Each row comes from the steps of one walk. Every step used is in the known rows, and no mark comes twice. Write the walk behind each row, first mark first.
Known rows:
sifaz > figada > basud > gemevef > bibosu > befub: [ 0.40  0.39  0.34 -0.40 -0.21  0.07  0.61  0.39  0.19 -0.28 -0.09  0.48
 -0.43 -0.15  0.09 -0.26  0.05 -0.13 -0.38 -0.32 -0.10  0.18  0.23]
bibosu > gemevef > sifaz: [ 0.15  0.26  0.21  0.17  0.33 -0.35  0.09 -0.06  0.22 -0.10  0.14  0.23
 -0.15 -0.09  0.22 -0.23 -0.03  0.21 -0.41  0.22  0.10  0.29 -0.06]
kolurod > gemevef > basud: [ 0.26 -0.19  0.23  0.03 -0.35 -0.25  0.07 -0.03  0.08 -0.39 -0.02 -0.03
 -0.10 -0.17 -0.33 -0.06 -0.07  0.34  0.00  0.25  0.14  0.22  0.10]
bifep > befub > bibosu > gemevef > sifaz > figada > basud: [ 0.22 -0.29  0.06 -0.16 -0.42  0.02  0.40  0.23  0.03 -0.23 -0.44  0.03
 -0.11 -0.05  0.27 -0.19 -0.04  0.00 -0.39 -0.33  0.12  0.22  0.08]
gemevef > bibosu: [ 0.09  0.24  0.25  0.26 -0.06 -0.14  0.33 -0.26  0.20 -0.35  0.00  0.18
 -0.19 -0.24 -0.30 -0.18 -0.45 -0.07 -0.16  0.13 -0.13  0.38  0.38]
bibosu > gemevef > kolurod > figada: [ 0.43 -0.17  0.09 -0.23  0.01 -0.41 -0.30  0.14 -0.07 -0.03 -0.12  0.27
 -0.45 -0.17  0.15 -0.50 -0.02  0.53  0.05 -0.24  0.05  0.18 -0.34]
bifep > befub > bibosu > gemevef > kolurod > figada > basud: [ 0.41 -0.41  0.02 -0.17 -0.35 -0.19  0.23  0.04 -0.09 -0.22 -0.38 -0.01
 -0.32 -0.12  0.23 -0.30  0.11  0.27  0.04 -0.37  0.08  0.22 -0.03]
sifaz > figada > kolurod > gemevef: [-0.07 -0.54 -0.10 -0.20 -0.35  0.11 -0.02  0.35 -0.09 -0.23  0.07  0.12
 -0.17 -0.23 -0.09 -0.30  0.00  0.37 -0.30  0.15  0.03 -0.14 -0.16]
befub > bibosu > gemevef: [ 0.39  0.02  0.38  0.05  0.06 -0.09  0.06 -0.24  0.16  0.24  0.06  0.62
 -0.08  0.36  0.24 -0.33  0.22 -0.16 -0.09  0.21  0.11  0.03  0.25]
kolurod > gemevef > bibosu > befub: [ 0.18  0.47  0.41 -0.24 -0.07 -0.06  0.52  0.16  0.18 -0.23  0.18  0.41
 -0.44 -0.04 -0.08 -0.15 -0.10 -0.11 -0.35  0.01  0.05  0.14  0.17]
befub > bibosu > gemevef > kolurod > figada > sifaz: [ 0.41 -0.24 -0.14 -0.10 -0.17 -0.27 -0.07  0.15  0.18 -0.03 -0.31  0.09
 -0.33 -0.09  0.16 -0.34  0.15  0.19 -0.18 -0.12 -0.02  0.27 -0.11]
basud > figada: [ 0.32  0.18 -0.13 -0.44  0.03  0.00 -0.05  0.35  0.09  0.09 -0.18  0.21
 -0.32  0.01 -0.04 -0.25 -0.03  0.31  0.13  0.10 -0.05  0.09 -0.27]
bifep > befub > bibosu > gemevef > kolurod > figada: [ 0.42 -0.24  0.27 -0.13 -0.08 -0.42 -0.20  0.05 -0.13  0.02 -0.28  0.25
 -0.58 -0.10  0.11 -0.61  0.03  0.49  0.17 -0.19  0.06  0.12 -0.41]
figada > kolurod > gemevef > bibosu: [ 0.04 -0.09  0.17  0.24 -0.20 -0.09  0.35 -0.17  0.16 -0.53  0.14  0.22
 -0.29 -0.42 -0.38 -0.32 -0.40  0.20 -0.28  0.35 -0.11  0.30  0.31]
befub > bibosu > gemevef > sifaz > figada: [ 0.19  0.04  0.24 -0.11 -0.13 -0.15  0.04  0.30  0.10 -0.04 -0.24  0.34
 -0.26  0.04  0.18 -0.40 -0.21  0.10 -0.47 -0.10  0.12  0.26 -0.07]
bifep > befub > bibosu > gemevef > basud > figada > kolurod: [ 0.56 -0.39  0.05 -0.19 -0.33  0.10  0.21  0.17  0.04 -0.09 -0.27  0.17
 -0.24 -0.20 -0.02 -0.36  0.28  0.10  0.19  0.14 -0.16  0.15 -0.16]
kolurod > gemevef: [-0.14 -0.16  0.04 -0.09 -0.08 -0.10 -0.07  0.08 -0.02 -0.16  0.19  0.12
 -0.20 -0.06 -0.15 -0.17 -0.03  0.42 -0.17  0.30  0.14 -0.16 -0.11]
bifep > befub > bibosu > gemevef: [ 0.32 -0.06  0.54  0.04  0.00 -0.11  0.09 -0.19  0.07  0.30 -0.12  0.53
 -0.16  0.31  0.22 -0.42  0.26 -0.16  0.00  0.15  0.13 -0.15  0.03]
figada > kolurod: [ 0.07 -0.43 -0.21  0.05 -0.16  0.22  0.13  0.05 -0.07 -0.13  0.05 -0.09
  0.07 -0.26  0.07 -0.04  0.19 -0.07 -0.01  0.00 -0.18  0.02  0.00]
sifaz > figada > basud > gemevef > kolurod: [ 0.60 -0.39  0.09 -0.01 -0.12  0.00 -0.14  0.18 -0.17 -0.26 -0.22  0.10
 -0.29 -0.50 -0.06 -0.43  0.02  0.56  0.05 -0.36 -0.28  0.14 -0.09]
basud > figada > kolurod > gemevef > bibosu: [ 0.13 -0.01  0.14  0.08 -0.18 -0.09  0.33 -0.05  0.20 -0.50  0.09  0.29
 -0.40 -0.38 -0.38 -0.41 -0.40  0.30 -0.24  0.37 -0.14  0.32  0.22]

Write each row's walk:
[ 0.15 -0.43 -0.16 -0.06 -0.27  0.17  0.12  0.41 -0.03 -0.28 -0.17  0.01
 -0.16 -0.42  0.13 -0.32  0.10  0.20 -0.30 -0.12 -0.21  0.13 -0.17]  basud > gemevef > sifaz > figada > kolurod
[-0.09 -0.47 -0.10 -0.04 -0.21  0.06  0.03  0.13 -0.06 -0.24  0.21  0.05
 -0.15 -0.24 -0.10 -0.20  0.09  0.38 -0.17  0.31  0.02 -0.13 -0.10]  figada > kolurod > gemevef
[ 0.45 -0.33 -0.21 -0.20 -0.28  0.14  0.15  0.25  0.04 -0.20 -0.14  0.00
 -0.12 -0.32 -0.09 -0.18  0.17  0.16  0.14  0.08 -0.20  0.25 -0.11]  gemevef > basud > figada > kolurod
[ 0.17 -0.46  0.10  0.02 -0.32  0.11  0.20  0.25 -0.06 -0.11 -0.26  0.09
 -0.17 -0.23  0.17 -0.39  0.09 -0.01 -0.25 -0.08 -0.10  0.09 -0.18]  bifep > befub > bibosu > gemevef > sifaz > figada > kolurod
[ 0.07 -0.26 -0.18 -0.24 -0.41  0.01  0.31  0.34  0.04 -0.39 -0.25 -0.09
 -0.08 -0.19  0.15 -0.06 -0.16  0.21 -0.48 -0.28  0.13  0.27  0.09]  kolurod > gemevef > sifaz > figada > basud
[ 0.61 -0.32 -0.05 -0.16 -0.29  0.10  0.20  0.14  0.11 -0.13 -0.14  0.23
 -0.19 -0.17  0.00 -0.32  0.24  0.11  0.12  0.18 -0.16  0.27  0.01]  befub > bibosu > gemevef > basud > figada > kolurod
[ 0.04 -0.13  0.47  0.25 -0.26 -0.02  0.28 -0.24 -0.12  0.08 -0.37 -0.03
 -0.34  0.21 -0.04 -0.28  0.12 -0.13  0.34  0.18 -0.01 -0.07 -0.05]  bifep > befub > bibosu
[ 0.36 -0.25 -0.24 -0.19 -0.10 -0.27 -0.16  0.26  0.18 -0.03 -0.27  0.06
 -0.24 -0.19  0.16 -0.30  0.13  0.22 -0.27 -0.20 -0.02  0.21 -0.19]  bibosu > gemevef > kolurod > figada > sifaz
[ 0.57 -0.11  0.56  0.10 -0.29 -0.25  0.18 -0.22  0.13 -0.07 -0.23  0.25
 -0.07  0.09 -0.08 -0.23  0.14 -0.07  0.11  0.14  0.12  0.22  0.18]  bifep > befub > bibosu > gemevef > basud
[ 0.60 -0.01 -0.12 -0.27 -0.22 -0.10  0.12  0.24  0.41 -0.02 -0.37  0.19
 -0.19  0.01 -0.01 -0.23  0.19  0.02 -0.15  0.13 -0.04  0.33  0.04]  befub > bibosu > gemevef > basud > figada > sifaz
[ 0.62 -0.05  0.46  0.11 -0.25 -0.26  0.16 -0.26  0.20 -0.12 -0.11  0.31
 -0.03  0.11 -0.07 -0.17  0.11 -0.07  0.05  0.18  0.12  0.35  0.34]  befub > bibosu > gemevef > basud
[ 0.57 -0.32 -0.15 -0.26 -0.22  0.10  0.12  0.24  0.10 -0.13 -0.11  0.18
 -0.11 -0.26  0.00 -0.27  0.21  0.16  0.04  0.08 -0.16  0.21 -0.10]  bibosu > gemevef > basud > figada > kolurod
[ 0.28 -0.22 -0.10 -0.17 -0.14  0.11  0.21  0.22  0.04 -0.29 -0.20  0.13
 -0.16 -0.28  0.19 -0.23  0.43  0.38 -0.07 -0.14 -0.21 -0.08  0.10]  figada > basud > gemevef
[ 0.38  0.45  0.35 -0.29 -0.10  0.04  0.65  0.23  0.21 -0.30 -0.01  0.41
 -0.42 -0.14  0.08 -0.19  0.13 -0.13 -0.31 -0.20 -0.13  0.19  0.27]  figada > basud > gemevef > bibosu > befub
[ 0.26 -0.22 -0.03 -0.15 -0.38  0.04  0.38  0.19  0.10 -0.26 -0.31  0.07
 -0.07 -0.03  0.29 -0.14 -0.08  0.01 -0.44 -0.29  0.11  0.36  0.24]  befub > bibosu > gemevef > sifaz > figada > basud
[ 0.30 -0.26 -0.17 -0.33 -0.21 -0.06  0.18  0.35  0.04 -0.34 -0.29  0.12
 -0.35 -0.29  0.28 -0.35  0.45  0.56 -0.06 -0.21 -0.16 -0.03 -0.04]  kolurod > figada > basud > gemevef
[-0.06 -0.05  0.07 -0.18 -0.21 -0.13 -0.03  0.45  0.02 -0.23 -0.16  0.09
 -0.30 -0.16 -0.01 -0.32 -0.34  0.39 -0.51 -0.05  0.14  0.17 -0.25]  kolurod > gemevef > sifaz > figada
[ 0.07 -0.16 -0.38 -0.24 -0.21 -0.20 -0.01  0.32  0.20 -0.09 -0.31 -0.11
 -0.20 -0.09  0.18 -0.11  0.17  0.10 -0.28 -0.14  0.01  0.14 -0.18]  kolurod > figada > sifaz
[ 0.46 -0.02 -0.28 -0.30 -0.24 -0.07  0.07  0.36  0.34 -0.10 -0.38 -0.04
 -0.13 -0.14 -0.07 -0.09  0.10  0.09 -0.15  0.02 -0.07  0.30 -0.09]  gemevef > basud > figada > sifaz
[ 0.39 -0.22  0.02 -0.21 -0.05 -0.37 -0.26  0.26 -0.12 -0.20 -0.22  0.10
 -0.62 -0.34  0.07 -0.54  0.08  0.78  0.17 -0.24 -0.13  0.14 -0.41]  basud > gemevef > kolurod > figada
